Each row was made from one small tree. The marks that hang from a mark follow it in brackets, in the order of their numbers. Every link used is in the known rows. Write each row's tree.
Known rows:
k_924[k_528[k_22]]: [ -8.5   3.0   0.4   2.0   3.6  -1.5  -0.1  -3.4  -1.8   5.7  -4.2 -14.9
   2.1 -13.5   3.4  -5.3  -2.5  -3.4 -16.2  -9.3  -0.9 -10.7  17.0]
k_528[k_22[k_512 k_527[k_460]] k_829]: [ -8.3   0.1  -4.1   6.6   6.2  -2.3 -26.0  -6.6  -7.5 -11.4  -6.6   7.8
  19.3   6.2 -43.7   8.9 -13.5   4.5  10.2   8.9   1.7   8.4  -0.8]
k_22[k_527[k_460]]: [ -8.0  -0.9  -4.1  -1.6  -5.1  -6.0  -2.9  -6.5   7.1  -7.0  -1.5  10.0
  -4.9   7.0 -21.1   2.2  -4.1  10.0  10.6 -12.9  13.4  -4.2  -3.8]
k_910[k_528]: [ 10.9  -1.8   4.1  -0.6   2.5   4.4   7.6   1.0   4.1   5.7   0.4 -22.4
  -3.7   1.6  10.8  -4.9  16.7   1.4 -12.9 -16.7 -12.7  -2.7  -7.8]
k_460[k_527[k_22 k_910[k_528]]]: [ 18.5 -11.7  11.2 -12.4  -5.4   5.0  17.0  -0.4   8.3  -2.5  25.9   2.8
 -10.0 -11.6  51.0  -1.5  18.0  -5.6  -7.9   6.5 -17.0   1.1 -13.3]
k_512[k_910]: [ 17.0   3.1   8.2  -6.2  -6.1  -3.4   5.1   2.0   0.0  10.5  -1.2 -19.2
 -14.4   4.1  31.7  -2.5   5.9   7.0   3.7  -9.9   8.9  -6.2   4.5]
k_827[k_512[k_22 k_910 k_924]]: [ 17.6   9.7   1.3 -16.6  -1.8  -3.2   4.2  20.0  -5.0  17.9 -11.0  18.0
 -16.9   4.9  39.6  -7.4  -3.3   1.1  -3.0  -8.6   8.5   4.0  -0.3]
k_924[k_528[k_22[k_527] k_829]]: [-11.5   6.7 -12.7  11.2   4.3  -8.2  -9.9  -2.7  -3.0   9.7 -21.7  10.8
   4.4 -13.7 -34.8   4.5 -15.3  -1.7  -7.9   6.4  -1.3  -5.0   9.5]
k_460[k_527[k_22[k_512[k_910 k_924]]]]: [ 25.9  10.3  11.4 -13.2 -10.3  -1.3  22.0  14.6   2.5  -4.9  27.5  14.9
  -9.9  -0.2  61.9   3.6   2.2   6.1  14.8   5.5  -0.3   7.1  26.6]
k_527[k_22[k_512] k_460 k_910[k_528]]: [  0.5 -16.2  13.3   0.1 -12.7  11.1  11.0  -7.1  -3.1 -22.9  38.9 -24.6
   5.2  -2.2  26.2  -2.8  11.2  -5.2   1.2   0.3 -12.7   4.3   2.4]
k_924[k_528]: [  0.9   6.7  -0.4   4.0  -5.4  -4.7   8.7   1.2   1.0   5.5  -2.7 -16.9
  -6.9 -15.8  14.4  -6.8   3.8   1.2  -5.6 -17.8   4.3 -15.3  17.3]
k_22[k_512[k_827] k_527]: [-13.2   9.0 -11.8  13.9   3.9   2.0  -7.6  -3.8   1.5  -2.9 -18.2  -8.5
   1.0   4.6 -42.1  -2.1   0.2   7.8  20.8  -4.0   9.9  -5.1   2.4]
k_924[k_528[k_22[k_527[k_910]] k_829]]: [-17.6  -4.1  -3.9  11.3   2.7  -5.5 -10.5  -6.6  -4.1   3.8  -9.3  11.4
   6.8 -11.0 -33.6   6.1 -12.3  -7.0  -7.2  18.0   3.0  -5.6  -2.9]
k_528[k_22[k_527[k_910]] k_829]: [-12.6  -4.7  -0.7   1.9  10.2  -2.5 -15.7  -7.6  -0.6   2.3 -17.5   8.8
   6.9   4.4 -44.7   9.4  -8.6  -1.7   0.0  21.3   4.6   3.9 -18.1]
k_527[k_460]: [  6.0  -1.3   1.9  -5.2  -6.3  -3.0  -3.8  -5.6   5.3  -7.3   2.0  -9.0
  -2.1   2.4  18.5  -3.7   1.0   5.2   2.2 -20.1  10.6  -5.5  -3.6]
k_460[k_527[k_910]]: [ 16.1  -5.9  12.3 -10.1   1.0  -3.1  -2.7   0.7   7.0  -2.5   5.8   9.7
  -4.8  -4.6  36.1  -0.9  12.6   3.5   8.0   2.6   9.0  -6.7 -19.9]
k_924[k_528[k_22[k_512] k_829]]: [ -2.5   7.5  -1.7  14.0   5.4  -1.8 -15.3   1.0 -13.1  -1.5 -12.0 -17.7
  16.4 -17.8  -2.3  -0.4  -6.6  -4.0  -4.8   3.6  -8.8  -3.4  20.1]
k_528[k_22]: [ -3.9   2.0   3.5  -7.4  11.8   2.5  -6.3  -4.5   1.5   5.3 -11.7 -16.8
   4.6   2.5  -8.5  -1.8   1.3   2.5  -9.0  -5.7   0.6  -1.4  -1.2]
k_528[k_22[k_512[k_924]] k_829]: [  0.6  11.5   3.0   1.7  13.5   2.6  -9.2   6.2  -4.0  -5.9  -9.1  -1.0
  20.5  10.5 -15.4   6.3  -8.6  -0.7  -4.5   8.4  -7.4  10.1  11.5]
k_22[k_512[k_827] k_527[k_910[k_528]]]: [-15.0  -9.0  -1.8  16.6   1.4  10.6  -2.2  -6.9  -0.4  -8.1   5.4 -11.2
   6.0   7.1 -36.2  -2.3  11.7  -4.1   6.6   4.1  -6.8  -2.2 -15.0]
k_827[k_512]: [ 10.9  10.3   7.8  -2.9   2.7   0.1 -13.1   5.6  -4.2   2.7 -15.7  -8.4
 -11.6  -4.5  15.7  -5.9   3.1   5.1   1.4 -10.9   3.4  -9.5  -8.6]
k_460[k_527[k_22[k_512]]]: [ 16.9   8.1   6.0 -11.1  -2.9   0.3   5.8   6.7   1.1  -5.4   8.3  -2.4
  -3.1 -14.8  32.9  -0.2   8.5   6.8  19.7   1.5  -2.1   3.4  10.6]
k_528[k_22[k_527[k_460]] k_829]: [ -6.9  -2.4  -8.7   3.1   5.2  -6.8 -19.2 -10.0   1.2  -3.4 -16.1  14.1
   8.4   7.8 -31.3   8.8 -17.4   1.0  -1.3   4.9   4.4   5.3 -10.7]
k_910[k_528[k_22[k_512 k_527] k_829]]: [ -4.5   1.0  -3.7  12.0  14.8   6.0 -16.9  -0.7  -8.4   2.0  -8.4  -4.2
  17.2   3.8 -50.0   8.0   0.9  -0.2  -5.6  10.1 -21.5  11.2  -6.2]
k_827[k_512[k_22[k_527]]]: [ -2.1   9.1 -10.0  -8.7   7.0  -4.0 -11.5  10.4  -3.9  18.4 -33.5  18.9
 -14.0  -6.9 -28.2  -4.6  -2.8   8.8   8.9  -7.3  12.1   1.8 -17.4]

Write each row's tree:
[ 15.1   1.6   0.1  11.7  -2.7  -0.9  -6.8   6.1 -10.8   5.3   2.1  -7.6
  -1.0   6.6  -7.8   6.4   6.5   4.9   6.5   4.5 -15.0   6.2  -0.7] | k_22[k_512[k_910[k_528[k_829]]] k_527]
[-12.9  -1.5 -13.7  12.3  -2.8 -10.3 -13.8  -8.2  -2.5  -3.4  -7.3  17.6
   6.3 -10.7 -20.4   4.9 -19.5  -3.9  -8.5   1.3   3.6  -3.6   6.5] | k_924[k_528[k_22[k_527[k_460]] k_829]]
[-19.0  -2.0 -10.6  15.2  11.6  10.8 -10.3  -9.0  -3.6  -1.9  -6.8 -12.5
  13.2   6.2 -49.2  -1.1   1.7  -2.1  -5.0   2.1 -13.8   3.6  -4.3] | k_910[k_528[k_22[k_512[k_827] k_527]]]
[ 10.0   4.9 -15.5 -10.2  -3.3  -3.7  16.2   8.5   6.4  19.5 -18.0   3.7
 -12.9   8.9  34.9 -10.6  -2.0  -3.1  -4.1 -11.6  11.9   1.8   3.3] | k_512[k_22 k_827 k_910 k_924]
[  6.4   8.6  -7.0   9.3 -15.3  -5.4  20.3   3.5   5.2   6.2   5.7  -2.6
 -14.6  -0.3  49.0  -8.5  -5.8  -5.4 -11.8 -13.8   9.0 -15.9  26.6] | k_512[k_827 k_910 k_924[k_528]]
[ 28.4  -9.4   5.7  -5.2  -4.8  -0.3   5.4   2.0   5.0  -0.2  11.6   7.7
  -5.5 -15.7  58.4   2.5  11.7  -9.7  -7.2  15.6 -23.6   5.9 -20.8] | k_460[k_527[k_22 k_910[k_528[k_829]]]]
[-15.5   8.8  -7.4  16.3   6.1  -4.0 -15.8   0.2 -11.6   1.8 -15.1   3.7
  15.0 -14.1 -47.0   5.4 -11.7   0.1   3.6   9.8  -3.1  -1.2  19.0] | k_924[k_528[k_22[k_512 k_527] k_829]]
[-12.0 -12.3  -2.9  -0.6   4.5   4.4  -4.2 -11.8   2.7  -4.2  11.3   5.6
   5.8   9.0 -30.4   2.7  -1.7  -1.0 -15.7  -7.5  -8.5   4.0 -11.2] | k_910[k_528[k_22[k_527[k_460]]]]
[ 11.4  -2.1  14.8  -9.2  -3.2   3.2   6.0   2.7   1.5 -12.2  19.6  -0.2
  -1.1 -12.5  38.4   0.8  10.1   2.1  19.8  13.7   0.4   1.3   2.9] | k_460[k_527[k_22[k_512] k_910]]
[ 15.1   4.5   7.3   2.0   5.2  -0.6 -18.4   2.2 -13.5   3.7  -9.7 -21.5
   9.9   4.0  10.9   3.2  -3.0   2.0   4.2  10.8  -6.4   6.8   7.2] | k_528[k_22[k_512[k_910]] k_829]
[-20.6   2.7  -2.5  11.4   0.8   5.0   6.7  -0.7   5.2 -12.0   2.5  12.6
   3.8  16.6 -37.4   1.8  -2.5   0.7  17.1   8.0  13.3  -2.4   2.3] | k_22[k_512[k_827 k_924] k_527[k_910]]
[ -4.5  -2.0  -8.5   5.9  12.5   1.2 -10.9  -4.2   0.1  10.1 -15.5   7.9
   6.4   4.7 -39.1   6.9  -1.8  -2.7 -18.1   5.9 -18.5   7.1 -16.4] | k_910[k_528[k_22[k_527] k_829]]
[-12.3 -13.5  -7.9 -13.2  -2.0  -5.6  -0.2  -4.2   3.6   2.9  -4.4  19.2
  -2.9   1.6 -22.3  -1.7  -1.2   2.2  11.4  -3.0  21.6   2.2 -22.5] | k_512[k_22[k_527[k_460 k_910]]]
[-21.1  -1.1  -9.9  -4.7  -3.1  -5.9  23.3   8.5   5.2  11.7  -1.1  32.4
  -6.7  -6.7 -22.9  -2.0  -3.9  -4.0  -0.5  -0.3  15.9  -3.3   6.2] | k_512[k_22[k_527[k_910]] k_924[k_528]]
[  1.7   1.1   4.7  -4.6 -10.5   2.6   6.0  -3.9  -1.2 -17.8  16.2 -22.9
   0.3  -4.9  21.1  -2.3   0.3   4.7  15.1  -7.5   4.0   2.4  19.2] | k_527[k_22[k_512] k_460]
[ -4.9  -0.9  13.3  -3.8  -3.8   6.5  11.4  -1.6  -3.3 -12.0  12.8 -26.5
  -0.5  -5.5   6.7  -1.6   7.4   0.8  16.1   8.5   2.3   1.1  11.4] | k_527[k_22[k_512] k_910]
[ -2.3 -10.9   8.2  -9.4 -13.8   1.0  11.0 -10.0   6.3 -15.2  20.3 -12.5
  -8.7  -2.7  30.5  -1.2  -2.0  -2.9   4.1   0.7   8.6  -2.6   0.8] | k_527[k_22 k_460 k_910]
[ 17.7  -4.2  -2.8   5.2  -6.9   3.1   4.8  -3.9   2.0   9.5   0.4 -26.0
 -14.3   6.2  43.5  -9.1  11.8  -4.1 -13.3 -13.5  -9.0  -5.0  -4.7] | k_512[k_827 k_910[k_528]]
[-10.2   8.5   8.5  -5.0  11.3   7.9   1.8   4.3  -1.2  -7.6   5.3  -6.0
  15.7  12.6 -18.9   2.6  -2.9   1.7  -3.1  -1.3  -3.5   4.8  19.3] | k_528[k_22[k_512[k_924]]]
[-12.4 -11.3   3.3  -1.7  -6.9  -2.8  -2.7 -10.4   5.6 -10.7  10.7  11.5
  -2.1   8.2 -20.7   3.6  -1.5   5.1  10.8  -0.8  18.4  -4.8 -13.4] | k_22[k_527[k_460 k_910]]
[  9.7  -4.2   9.2  -6.6   1.9   7.3  15.0   3.0   0.5   7.6  21.2  -2.9
  -2.3  19.0  27.1   0.5   3.8  -6.0 -29.2  -4.6 -16.2   5.4   4.6] | k_512[k_910[k_528[k_22]] k_924]
[-14.3   5.4  -1.7   2.3  -5.0  -4.6  17.5   3.3   0.3   9.2  13.1  22.9
  -6.6   5.4 -14.8   3.6 -15.4  -1.1 -13.4   0.7   6.3  -5.0  30.4] | k_512[k_910 k_924[k_528[k_22[k_527]]]]
[ 29.3 -11.2   7.6  -0.5   2.6  -0.6 -10.2   2.2   4.0   0.0   5.0  12.8
   2.3  -6.9  45.6   2.5  15.4  -5.7  -6.3   8.2 -17.5   0.7 -33.5] | k_460[k_527[k_910[k_528[k_829]]]]
[  0.3 -16.5  -0.1  10.9  -4.9  -1.3  -7.7  -8.2   2.4  -8.5  10.9   9.5
   3.1   6.2  -9.9   6.4   1.7  -5.4  -3.7   4.1  -7.8   2.9 -28.2] | k_22[k_527[k_460 k_910[k_528[k_829]]]]
[-22.4 -15.8   3.7  -3.7   2.4   1.3  -9.4 -15.0   3.2 -10.3   9.5  11.7
   7.3  10.8 -36.1   5.5  -7.9  -0.1   1.1   8.4  14.3  -0.5 -14.8] | k_528[k_22[k_527[k_460 k_910]]]
[ -9.6   5.1 -26.4  -4.4   6.5  -5.2   0.0  -0.7   7.0  21.1 -41.8   6.7
  -8.1  -2.6 -34.7  -7.5  -0.6   4.2   8.7  -9.8  14.8   0.0 -14.0] | k_512[k_22[k_527] k_827]
[ 5.7 15.5 -1.4 14.0 -3.1 -3.8  5.7 12.4 -4.3 -5.5 -1.3 -0.4  8.4 -7.8
 10.4  1.2 -5.2 -2.1  1.8 -3.8 -3.4 -4.5 29.6] | k_22[k_512[k_924[k_528[k_829]]]]
[  0.8  13.3  -6.6  -6.8  -1.3  -4.5   7.3  19.8  -4.0  14.1 -12.9  19.3
 -11.3 -15.7  26.0 -11.1  -6.5  -4.3 -10.2 -14.7   2.8  -5.6  12.7] | k_827[k_512[k_22 k_924[k_528]]]
[ 16.8  10.9  14.1  -3.8  -6.0   0.0   1.7  14.2  -3.5   3.6   3.1   7.5
 -19.3  11.8  42.4  -2.3  -4.0   3.0  -2.9  -6.3   4.3  -3.6   5.2] | k_827[k_512[k_910 k_924]]
[ 15.5  -9.6  15.5  -6.1  -4.7   8.3  10.5   3.4   0.4 -10.2  29.7  -5.6
   0.9 -12.0  43.4  -0.8  19.1  -3.5   5.0  10.5 -17.5   4.7  -3.3] | k_460[k_527[k_22[k_512] k_910[k_528]]]
[ 26.5   2.4   5.3   3.8  -9.8   4.0   8.2   6.0 -10.2   2.5  11.1 -29.7
  -5.2  -4.8  41.7   1.4   7.3  -2.2   0.3   5.7 -24.7   9.6  12.6] | k_527[k_22[k_512[k_910[k_528[k_829]]]]]
[ 13.5   1.0 -16.0  -9.6  -2.4  -5.4   3.0   2.7   1.6  23.4 -25.3 -13.0
 -14.2  -2.2  32.9 -13.6   5.3  -1.1   1.5 -12.4  11.5  -1.5  -5.1] | k_512[k_22 k_827 k_910]
[-10.6   3.8   4.2   2.9  -6.7   9.4  18.6  -0.5   5.1 -15.6  12.0 -10.3
  -0.2   5.4  15.0  -2.8  -1.3  -6.6   7.5   9.8   3.5   0.7  15.2] | k_527[k_22[k_512[k_827 k_924]] k_910]
[ -8.3   5.6  -8.1   2.2  12.3  -4.4 -16.5  -4.3   0.8   9.1 -28.9   9.2
   5.4   1.8 -47.6   8.6 -11.8   3.9  -1.7  10.0   0.0   4.5 -10.5] | k_528[k_22[k_527] k_829]
[ -5.5 -24.2  12.7  -3.3   1.8   9.5  -5.7 -14.2   0.9 -12.6  27.5 -12.9
  11.5   8.5  13.4  -1.7   6.6 -11.7 -22.8  -0.7 -10.1   1.9 -19.0] | k_527[k_460 k_910[k_528[k_22]]]
[-15.6  -9.5  -7.9 -13.6  -3.4  -4.0  10.7   2.3   9.4  -2.2   4.7  38.1
  -1.2  12.7 -22.5   1.2  -5.9   0.5   4.9  -3.2  21.6   5.7 -11.5] | k_512[k_22[k_527[k_460 k_910]] k_924]
[-11.3  13.7   0.5   2.2   3.6   1.6   9.0   8.4   3.4  -5.6   1.5  12.3
   3.7  13.8 -44.7   5.7  -1.7  11.7  16.5  -4.9   9.4   2.3  15.4] | k_22[k_512[k_924] k_527]
